Each row comes from the steps of one path. Every step used is in the known rows, and no mark comes twice. Write the path behind each row, first mark first.
Known rows
mubopaf bero zifod nokezo gutafa: [-13.0 -7.5 12.8 24.9 3.4 -9.2 10.2 21.5 12.8 -35.3 22.4 6.1 8.0 -10.7 -21.5 -5.6 0.9 3.7 -20.3 -0.5 24.6 66.3 -34.7]
kala zodaz gutafa nokezo zifod bero: [-8.9 -19.7 -8.2 -0.4 9.1 8.9 37.0 19.5 -7.1 -24.6 -12.7 18.1 0.7 13.7 -15.5 -0.4 -0.6 37.2 32.5 7.6 4.1 -33.0 -54.9]
gutafa bero: [-54.6 5.8 -4.7 27.8 -0.3 14.3 9.8 20.6 -13.5 -11.5 -8.9 14.5 10.0 2.5 -4.6 4.2 1.6 0.3 -2.4 -10.7 4.9 -17.5 21.3]
nokezo gutafa bero zifod zodaz kala: [-67.6 -11.4 -12.6 27.6 6.5 -5.1 13.1 -4.9 36.5 -24.7 10.5 -5.4 -11.6 21.4 -0.3 2.1 1.4 40.0 2.0 -6.5 33.6 24.3 14.3]
mubopaf bero: [-18.8 -9.7 3.5 22.1 4.1 8.4 27.3 -7.9 -21.3 14.9 -9.6 7.7 16.4 3.3 -13.7 5.9 -0.3 2.8 -12.3 16.6 -4.5 12.6 2.0]
mubopaf bero zifod nokezo gutafa zodaz: [-2.2 -14.3 10.0 -25.9 8.6 -6.7 45.9 10.2 27.3 -25.5 13.7 0.8 25.9 -2.8 -18.7 0.5 8.0 -0.3 -5.0 -2.2 19.7 38.6 -38.2]
zodaz gutafa nokezo zifod: [8.0 -23.5 12.1 -37.5 -0.6 1.3 47.7 32.0 17.2 -59.5 -6.1 9.9 11.0 2.9 -21.6 1.1 6.2 31.1 32.3 3.1 6.3 -33.2 -74.3]
zifod zodaz kala: [-46.1 -11.2 -14.6 17.8 -0.9 -4.3 1.3 -7.2 28.9 -19.3 5.8 -14.2 -12.8 24.8 2.7 2.1 -5.1 41.3 18.1 -0.8 25.3 18.6 21.1]
zifod nokezo: [-32.1 -2.1 4.9 14.7 -8.9 -10.3 -6.2 30.4 11.4 -45.0 6.0 -1.4 5.3 2.6 -8.0 -2.8 6.9 12.0 4.8 -1.5 16.5 49.3 -16.8]
bero zifod nokezo gutafa zodaz: [4.2 -11.4 8.9 -34.0 7.0 -9.5 37.2 12.9 33.3 -30.5 17.2 -1.8 19.9 -3.2 -14.8 -1.9 8.0 -0.9 -0.9 -8.0 20.9 35.4 -39.0]
zifod zodaz gutafa nokezo: [-21.3 -25.8 -4.2 12.6 4.8 -2.2 18.5 29.1 34.9 -57.8 -5.8 -16.9 -7.5 5.0 -8.9 -2.0 12.2 22.3 41.4 6.4 11.8 21.2 -63.0]
bero zifod nokezo gutafa zodaz kala: [-47.6 -10.1 0.5 -20.8 4.6 -12.6 30.2 2.7 39.4 -23.8 29.9 -0.5 -12.3 8.4 -13.1 5.1 -0.7 37.8 0.5 -3.1 41.1 38.9 -23.0]
kala zodaz zifod nokezo gutafa: [17.6 -11.7 11.6 22.3 -7.1 -2.6 -3.0 44.7 25.7 -60.4 27.6 -4.9 10.9 -0.9 -26.7 -8.6 -10.4 15.1 14.7 -11.9 23.4 42.9 -26.3]
bero zifod: [-20.2 -3.4 3.2 -6.2 14.1 -12.2 18.2 -19.7 25.7 8.0 0.4 7.7 -3.1 0.1 7.0 0.1 22.2 2.7 -27.3 -1.2 5.8 5.1 -16.0]
kala zodaz: [33.6 -20.0 -9.4 -1.4 3.6 -0.2 -3.6 2.2 12.7 5.7 -3.1 -5.3 13.8 18.2 -1.8 1.8 11.3 18.5 37.5 -7.2 -3.1 -14.0 28.2]
gutafa bero mubopaf: [-54.8 -6.4 2.2 1.2 -0.3 10.9 10.1 7.0 30.6 2.8 -22.4 23.7 22.5 1.3 9.6 -2.8 8.1 -0.7 -1.7 -5.7 5.5 8.0 6.7]
mubopaf bero zifod zodaz: [-22.7 -20.9 -8.5 25.9 13.3 -4.2 25.9 -20.6 30.1 -9.9 -22.4 -11.6 24.7 21.6 7.5 -2.8 20.7 6.9 -5.5 2.5 0.9 15.1 10.4]
mubopaf bero zifod zodaz gutafa nokezo: [-34.0 -30.5 -1.9 18.8 11.6 -3.7 34.6 19.7 36.5 -48.1 -8.8 -12.2 -3.2 6.5 -10.8 0.0 19.1 23.4 27.5 12.1 12.3 26.3 -68.5]
bero zifod zodaz kala: [-56.5 -12.9 -13.3 14.4 6.0 -10.1 10.2 -15.9 41.8 -15.6 5.6 -10.6 -14.3 25.1 6.6 2.5 6.1 42.7 4.0 -1.3 28.0 21.6 13.2]
gutafa nokezo zifod: [6.6 -13.8 13.5 -35.7 3.4 5.5 45.6 28.8 14.6 -48.4 -13.3 13.6 11.1 5.2 -10.6 1.5 -0.5 18.7 21.8 -0.5 -3.8 -50.2 -59.7]
nokezo gutafa zodaz: [26.7 -9.0 5.7 -38.9 6.6 -0.8 33.5 4.6 20.5 -10.3 13.3 -3.8 18.4 -5.1 -12.8 -0.1 -3.0 -8.4 6.4 -6.9 10.9 10.3 -26.4]
kala zodaz zifod: [27.9 -18.0 2.7 3.5 -4.7 7.4 11.7 22.3 37.0 -32.9 4.1 -9.7 15.2 21.9 -13.2 -1.1 -0.9 26.9 36.9 -13.0 1.3 -35.0 2.5]

Which path is each row?
[-29.9 -14.5 2.6 -16.4 7.9 9.3 29.0 3.9 30.9 -1.9 -27.8 28.8 12.6 6.1 8.0 -6.4 0.4 13.8 8.4 7.0 0.6 -8.5 -46.4] -> gutafa nokezo zifod bero mubopaf
[-22.4 -12.3 1.2 -18.5 4.2 7.6 23.4 -4.4 24.1 7.9 -25.4 29.7 17.5 5.8 7.0 -7.3 1.1 13.6 2.4 5.6 1.4 -6.4 -28.3] -> nokezo zifod bero mubopaf
[-12.4 -16.3 -10.3 14.7 11.1 -8.4 12.1 -16.2 40.9 -17.0 -17.8 -15.6 16.7 19.9 13.8 -5.5 20.9 5.8 0.8 -5.7 3.0 10.8 9.1] -> bero zifod zodaz
[-55.5 -9.4 8.7 20.8 3.2 -13.9 20.4 12.7 19.2 -31.5 2.0 7.8 10.2 4.3 -10.1 0.1 22.3 15.6 -21.4 5.5 19.1 57.7 -25.7] -> mubopaf bero zifod nokezo
[-33.7 -10.3 5.8 9.6 17.1 -5.7 38.5 -24.6 10.5 19.4 -6.5 12.9 8.0 2.0 -2.3 4.4 21.7 4.7 -35.7 10.4 2.5 12.6 -14.5] -> mubopaf bero zifod
[-45.1 -24.2 -0.1 -7.2 -5.3 7.5 23.0 13.8 43.0 -25.9 -24.2 18.5 36.7 7.4 -3.2 -5.0 16.6 19.1 18.0 -5.7 14.4 10.7 -9.7] -> nokezo zifod zodaz gutafa bero mubopaf
[-20.4 -13.0 3.3 -9.1 4.7 10.1 24.9 3.5 44.1 -1.3 -11.2 18.3 16.0 4.7 1.4 -9.0 -5.9 8.6 3.8 0.4 9.4 9.9 -36.4] -> nokezo gutafa zodaz zifod bero mubopaf
[-41.7 -6.8 5.5 6.4 0.3 11.3 8.0 13.3 30.4 -3.9 -12.0 24.3 22.4 -5.8 2.3 -5.9 1.0 -4.0 -4.9 -7.9 10.9 19.7 -2.0] -> nokezo gutafa bero mubopaf
[26.4 -33.4 -9.4 -4.7 -5.7 -9.0 -0.1 9.6 15.5 -19.6 12.7 -10.3 9.5 7.9 -25.1 -0.1 22.2 39.9 46.6 1.6 18.4 23.3 -11.1] -> kala zodaz gutafa
[-41.6 -23.1 -2.3 -0.8 -2.8 6.5 10.4 12.1 39.4 -5.9 -16.0 18.4 27.0 4.8 -2.6 -2.9 19.1 18.5 21.7 -5.3 14.5 18.4 1.3] -> kala zodaz gutafa bero mubopaf
[-45.9 -0.1 2.9 17.9 14.5 -1.5 23.6 1.6 15.4 -4.9 4.7 17.8 3.7 -5.0 -3.4 0.7 15.8 0.2 -31.2 -11.0 14.7 4.4 -8.7] -> nokezo gutafa bero zifod
[5.1 -4.4 14.5 22.8 -8.3 -2.2 -1.6 42.9 21.3 -63.6 29.4 -2.8 5.9 -7.1 -25.9 -8.9 -14.0 8.4 2.5 -9.4 24.8 46.7 -35.8] -> zodaz zifod nokezo gutafa
[-29.7 -21.5 1.8 -17.9 4.7 6.5 30.2 7.1 32.8 -9.9 -22.9 26.9 12.2 3.3 0.1 -6.9 5.6 23.5 15.3 9.4 8.0 3.7 -56.5] -> zodaz gutafa nokezo zifod bero mubopaf
[-52.6 4.0 2.3 41.5 -3.7 10.1 3.5 43.9 -8.5 -44.0 9.2 14.4 12.1 -5.6 -18.4 -1.2 -5.2 2.3 -3.5 -14.4 21.0 24.6 2.2] -> zifod nokezo gutafa bero
[-38.7 -16.0 7.3 12.5 -3.9 10.4 9.3 31.6 48.9 -29.1 -8.5 19.5 30.7 4.7 -4.9 -7.0 4.2 11.2 13.2 -13.6 16.7 23.2 -2.8] -> kala zodaz zifod nokezo gutafa bero mubopaf
[-28.6 -4.8 11.3 17.5 -14.3 -4.6 3.8 44.3 31.4 -70.9 10.9 -5.7 8.8 9.0 -16.5 -4.5 0.7 21.5 11.8 -7.4 19.2 31.0 -27.8] -> zodaz zifod nokezo
[-58.6 0.8 -0.5 12.7 14.3 -1.8 25.9 -5.0 16.1 1.4 -5.5 17.5 4.0 2.0 3.6 3.0 23.0 3.3 -28.4 -9.0 9.0 -7.2 -0.8] -> gutafa bero zifod
[-6.5 -4.1 11.5 17.0 2.3 -12.0 0.9 24.7 20.1 -39.5 26.5 3.3 2.1 -11.7 -17.0 -7.7 0.5 3.7 -16.1 -6.2 26.2 61.9 -34.9] -> bero zifod nokezo gutafa
[-30.2 -8.0 -2.2 -23.7 3.1 -5.3 26.0 -0.8 26.7 -12.1 27.9 -2.6 -12.7 7.5 -12.6 5.8 -11.4 32.9 7.9 -2.1 33.3 21.5 -12.2] -> nokezo gutafa zodaz kala
[-64.3 -16.3 -12.0 22.2 7.7 -6.9 20.3 -19.3 34.4 -11.1 2.4 -7.7 -8.7 26.3 1.7 4.5 6.3 43.4 0.4 4.3 26.3 25.3 13.7] -> mubopaf bero zifod zodaz kala
[-58.7 -9.2 -1.5 11.0 10.2 -6.6 27.3 -0.8 19.5 -10.8 1.2 13.7 3.7 -0.6 -7.4 2.8 29.8 15.7 -17.9 -5.2 19.3 8.8 -15.5] -> zodaz gutafa bero zifod
[-43.0 -7.2 -5.4 -28.3 2.2 -4.9 27.5 -7.0 27.5 -6.3 16.5 -2.6 -13.0 13.8 -5.0 9.2 -3.1 35.9 11.6 -0.1 27.6 8.9 -4.2] -> gutafa zodaz kala
[-53.6 -7.9 -6.8 24.4 -6.2 8.4 11.6 26.2 -8.6 -27.5 1.6 10.3 9.6 -1.3 -21.0 3.3 11.8 19.2 12.5 -6.2 19.3 5.7 -0.1] -> zodaz gutafa bero
[-22.8 -19.2 1.8 3.2 4.3 -2.0 19.7 30.6 23.9 -46.5 3.1 -7.6 -16.8 -5.0 -13.2 0.9 9.2 20.5 31.5 9.1 11.8 18.3 -73.7] -> zodaz gutafa nokezo
[19.8 -30.7 9.0 -37.7 0.5 1.4 45.7 32.5 21.9 -58.0 -7.4 8.3 15.6 8.9 -22.1 1.4 9.8 38.6 44.4 0.7 5.2 -37.7 -65.1] -> kala zodaz gutafa nokezo zifod
[-23.8 -9.2 11.8 -5.2 -11.9 -4.9 20.6 42.9 41.5 -72.0 10.2 -7.4 17.9 11.0 -17.4 -2.4 4.6 20.0 17.1 -8.7 20.7 27.3 -34.2] -> gutafa zodaz zifod nokezo
[-39.2 -4.1 2.3 42.5 -5.0 12.4 6.8 51.5 6.4 -53.7 10.8 10.9 18.7 3.5 -23.5 -1.6 -4.4 12.7 12.7 -20.0 21.0 9.8 5.7] -> kala zodaz zifod nokezo gutafa bero
[14.5 -34.5 -6.5 -10.4 -9.3 -7.8 19.1 10.6 23.0 -53.1 -2.0 -13.8 24.3 11.6 -23.3 -5.0 18.1 37.4 39.4 1.6 19.4 15.3 -26.3] -> nokezo zifod zodaz gutafa
[-75.4 -11.3 -14.8 23.5 5.7 -5.4 14.1 -9.7 36.4 -19.6 3.2 -5.6 -10.7 25.5 4.7 3.9 6.7 42.3 3.8 -4.9 30.0 15.6 20.2] -> gutafa bero zifod zodaz kala
[-37.8 -17.7 -11.2 24.3 -3.8 8.2 9.1 26.8 -3.0 -26.0 0.2 7.1 16.4 7.9 -21.9 4.5 17.3 27.5 31.2 -9.3 17.9 -1.0 13.2] -> kala zodaz gutafa bero
